Known rows, with every step that occurs:
temize/nidam/gipubag/gazavan: -0.03  0.85  5.13 -1.94  6.04  1.01  4.99  0.80  0.69  0.72 -1.46 -1.31  4.35 -3.68  0.67  5.44  0.08  5.60  0.65  2.58 -0.24 -0.75  3.76 -1.28
muneb/gazavan/palav/nidam/gipubag: -0.86  3.20  1.83 -3.20  6.68  4.25  6.10  2.98 -0.18  2.55  3.96 -2.99 -1.74 -4.12 -1.14  2.03 -0.51  3.16  2.62 -1.33  1.96 -2.33  3.33 -0.39
nidam/palav/gazavan/muneb/davor:  0.15 -1.42 -1.46 -0.75  2.03  0.88  1.18 -0.62  0.20  2.76 -6.13  1.68 -4.05 -6.88  0.44 -6.78 -1.20 -0.36  1.34  2.54 -3.21  0.32  0.83  1.78
palav/nidam/bivalub:  1.92  2.69  0.50 -1.35  2.98  3.43  2.01  2.37  1.80  0.63  1.00 -1.99 -1.13 -1.50 -0.59  2.58  0.52  4.44  1.02 -0.47  1.63 -2.27 -0.54  4.15
nidam/palav/gazavan/bolo:  2.23  4.39 -3.04 -2.09  3.93  3.93  3.39  2.37  2.62  4.43  2.62  1.31 -6.47 -4.39 -4.07  1.00 -5.18  1.19 -2.38  0.17  1.56  0.51 -1.63 -3.12
gipubag/nidam/palav: -3.09  3.29  5.19 -1.53  3.56  4.83  5.33 -0.40  5.15  3.20 -1.19 -2.46 -1.35 -2.10  0.86  3.45 -2.25  3.49  2.00 -3.06 -3.86 -1.40  0.18  0.72
davor/muneb/gazavan:  0.98  2.99  4.36 -3.96 -1.55 -5.69  2.51 -1.03 -1.73  0.56 -4.61  2.95 -1.61 -2.73  1.00 -3.07  2.23 -2.07  2.75  0.10 -0.40 -2.00 -2.57 -1.43
davor/muneb/gazavan/palav: -1.94  2.14  7.10 -1.83  0.84 -2.86  3.24  1.58 -2.56  3.66 -0.59  1.69 -3.85 -1.95  0.32 -3.84  0.49 -0.68 -0.34  0.40  1.16 -5.76 -2.14 -4.97
nidam/gipubag/gazavan:  0.40 -1.40  5.89 -2.38  5.76  0.78  3.62  0.88 -0.59  0.40 -1.55 -0.41  3.84 -4.14  2.38  3.01  0.13  2.80  2.23  1.49  0.10 -0.32  1.33 -1.36
muneb/gazavan/palav: -3.01  1.49  6.30 -1.78  1.96 -1.90  3.66  1.89 -1.23  2.99  0.40  1.25 -2.82 -2.69 -1.03 -1.88 -0.04 -0.13  0.74  1.59  0.75 -4.58 -0.24 -5.71
muneb/davor: -1.21  0.32 -0.51 -0.94 -0.24 -3.13  0.35  0.47 -1.29  0.84 -5.89  1.57 -1.24 -4.37  2.05 -2.12 -1.08 -0.52  0.04  2.36 -1.10  1.14  3.79  1.84
bivalub/nidam/gipubag/gazavan/palav: -3.42 -1.11  7.79 -0.77  6.79  0.61  4.61  2.16 -1.27  3.67  2.84 -0.77  0.73 -3.96  1.34  0.76 -1.04  2.23 -0.96  1.11  0.96 -3.63  1.43 -4.70
palav/gazavan:  1.55 -1.51 -4.02 -1.17  0.71  2.75  1.24 -0.34  2.95  0.89  0.67  1.87 -3.14 -4.61 -7.57 -0.02 -1.55 -0.67 -0.50  2.20 -0.98  1.73 -1.51 -1.13
nidam/palav/gazavan:  0.50 -1.36 -2.87 -2.98  1.66  5.50  4.53 -0.91  5.08  2.41 -0.60  1.27 -5.26 -6.68 -6.60  1.56 -1.98  0.67  2.09  0.84 -2.40  1.36 -2.03 -0.53
palav/nidam/gipubag/gazavan:  0.27  0.90  5.91 -2.25  6.95  1.16  3.59  1.08 -0.07  2.10  0.92 -1.68  3.96 -4.39  0.44  3.99 -0.19  3.83  1.35  1.79  0.15  0.08  2.11 -1.15
davor/muneb:  2.12  1.42  1.86 -0.07 -2.24 -1.95 -0.91 -0.55 -2.46  1.33 -1.85  0.98 -2.19  1.50  2.86 -4.03  1.10 -1.13 -2.17 -2.32  0.83 -2.16 -3.64  1.45
palav/nidam/gipubag/gazavan/muneb/davor: -0.01  0.05  2.81 -0.46  4.91 -1.15  0.76  0.47 -2.32  2.93 -4.87  0.00  0.52 -5.83  3.41 -5.41 -0.41  1.42  0.83  3.09 -2.01 -0.25  3.13  1.58
muneb/gazavan: -0.53  1.99  3.15 -3.87  0.01 -4.24  3.09 -0.64 -0.08 -0.30 -3.30  2.33 -0.06 -3.80 -1.04 -0.16  1.50 -1.28  4.22  1.80 -0.93 -0.46 -0.07 -2.44
bivalub/nidam/gipubag/gazavan: -1.06 -1.61  5.17 -2.44  6.86 -0.70  4.44 -0.19  0.00  0.62  0.24 -0.59  4.95 -5.62  2.47  3.46  0.10  2.08  1.70  1.08 -0.60  1.11  2.52 -0.91
palav/nidam: -0.36  4.31 -0.13  0.40  2.40  0.72  0.06  0.55  1.09  3.37  5.02 -2.52  0.27 -0.45 -4.22  1.90 -0.57  2.17 -1.78  0.53  0.04  0.77  1.67  0.22
bolo/gazavan/palav/nidam/bivalub:  1.04  2.24  3.57 -0.63  3.85  2.37  3.20  3.46  0.58  2.20  0.94 -0.96 -1.22 -2.11 -1.20  2.30  0.36  5.03 -0.98 -0.90  1.93 -4.04 -0.58  2.92
bivalub/nidam/temize: -2.94 -5.15 -1.71  1.60  2.58  3.27  2.87 -1.00  2.20 -4.53  2.26 -2.07  1.69 -2.49  2.64  4.72  0.10  0.75 -2.67 -1.55 -3.10  0.31  1.47  1.70

Rows:
-2.16  3.20  0.55 -1.73  1.78  4.05  6.73 -1.04  4.88  2.81 -1.74 -2.17 -2.29 -2.24 -1.49  5.68 -0.69  5.92  1.24 -0.49 -2.50 -1.14  2.75  0.72 | temize/nidam/palav
-1.83 -2.04  2.16  2.58  3.53  4.84  2.87  1.97  0.85 -0.97  3.32 -2.59  0.21 -1.28 -0.88  5.12 -0.44  3.98 -5.10 -0.95 -1.74 -2.81  0.84  0.14 | bolo/gazavan/palav/nidam/temize
-1.06 -1.83 -3.50 -2.90  2.78  3.96  5.40 -2.04  5.69  2.65  1.13  1.07 -4.15 -8.04 -6.63  2.06 -1.98  0.09  1.55  0.38 -3.08  2.65 -0.87 -0.29 | bivalub/nidam/palav/gazavan
 1.12  4.25  2.63 -1.79  7.63 -0.34  3.37  2.93 -0.97  3.23  3.09  0.02  0.68 -3.70  2.28  2.30 -3.74  2.13 -2.57  0.38  2.85  0.33  1.57 -3.37 | bivalub/nidam/gipubag/gazavan/bolo
 0.45 -1.48  1.41  1.07  0.98 -4.03 -0.41 -0.11 -3.14  1.47 -7.84  2.84  0.26 -4.36  2.90 -6.75  0.31 -0.24 -0.88  1.40 -2.62  0.16  2.00  3.15 | bolo/gazavan/muneb/davor
 0.17  2.57 -2.24 -1.81  4.39  4.94  6.38  1.78  1.39 -0.66  0.44 -2.99  0.20 -1.79 -0.37  5.10 -0.07  5.73  1.21 -1.03  1.13 -1.20  5.86  2.22 | temize/nidam/gipubag
-1.80 -0.93  6.18  1.54  1.76 -2.15  2.43  2.22 -2.41  3.15 -0.15  2.12 -0.24 -1.13 -1.37 -0.59 -0.29  1.35 -3.91 -0.82  0.62 -3.52 -0.21 -2.50 | bolo/gazavan/palav
 2.54 -2.57  2.68  2.93  1.78 -1.43 -0.96 -1.01 -2.59  0.99 -2.62  1.87  2.12 -0.03  1.36 -6.69  1.85  0.37 -1.27 -1.43 -2.08 -1.28 -2.59  1.94 | bolo/gazavan/muneb
 2.73 -2.72 -2.21  1.28  2.54  3.69 -0.91 -1.06  0.67  1.77  0.54  0.73 -2.60 -2.17 -2.89 -7.81  0.04 -0.65  0.14  1.25 -2.04 -0.94 -3.70 -0.46 | palav/gazavan/muneb
 1.89 -1.02  4.66  0.56  6.96  2.63  0.63 -0.09 -1.45  2.59  0.77 -1.76  2.35 -2.01  2.71 -5.04  0.94  2.50  1.50  0.99 -1.30 -2.05 -1.20 -0.36 | palav/nidam/gipubag/gazavan/muneb
 0.71  2.72  4.18 -0.69  3.41  4.03  2.60  2.62  2.99 -0.68 -1.85 -1.74  0.34 -0.31  1.97  2.45 -0.85  4.47  0.55 -1.91 -0.21 -3.70 -0.78  3.86 | gipubag/nidam/bivalub
-0.20  3.71  2.49 -3.25  5.88  3.57  5.85  2.75 -1.08  3.00  3.30 -2.64 -2.46 -3.75 -0.20  0.70 -0.06  2.72  1.94 -2.17  2.31 -2.99  2.05  0.16 | davor/muneb/gazavan/palav/nidam/gipubag
-2.37  5.33  4.21 -0.87  3.73 -0.57  2.65  1.77  0.20  5.38  5.24 -1.59 -1.70 -2.43 -4.96  0.61 -0.65  2.14 -1.18  1.57  0.59 -2.36  1.49 -3.72 | muneb/gazavan/palav/nidam
 1.22 -1.09  0.36  0.63  4.26  6.02  1.61 -1.28  3.15  3.29  0.01 -0.47 -3.27 -3.18 -2.47 -6.12 -1.13  1.11  1.12 -0.27 -3.96 -1.60 -3.76 -0.05 | gipubag/nidam/palav/gazavan/muneb
 1.71 -1.12 -1.93  0.49  3.42  5.60  2.22 -1.58  3.08  3.13 -0.33 -0.30 -3.63 -3.21 -3.53 -5.01 -0.27  2.25  0.79  0.96 -3.29 -1.50 -2.41  0.00 | temize/nidam/palav/gazavan/muneb
 0.10  0.72 -3.53 -2.37  1.99  5.65  5.90 -1.03  6.33  2.78 -0.48  0.41 -4.73 -6.09 -8.45  4.03 -2.00  3.58  0.45  1.81 -2.73  0.96  0.44 -0.55 | temize/nidam/palav/gazavan
-2.26  3.90  6.02  0.69  5.22  0.34  1.40  1.89  0.01  6.23  5.94 -2.31  0.39 -1.67 -3.99  1.67 -1.32  3.57 -3.42  2.24  0.53 -2.16  1.28 -3.99 | gipubag/gazavan/palav/nidam
 0.70  2.66  2.60 -0.97  4.02  4.09  2.70  3.44  1.19  2.26  2.31 -2.18 -2.47 -1.51 -0.72  1.74  0.03  4.77 -0.17 -0.31  2.30 -4.36 -0.65  2.22 | gazavan/palav/nidam/bivalub
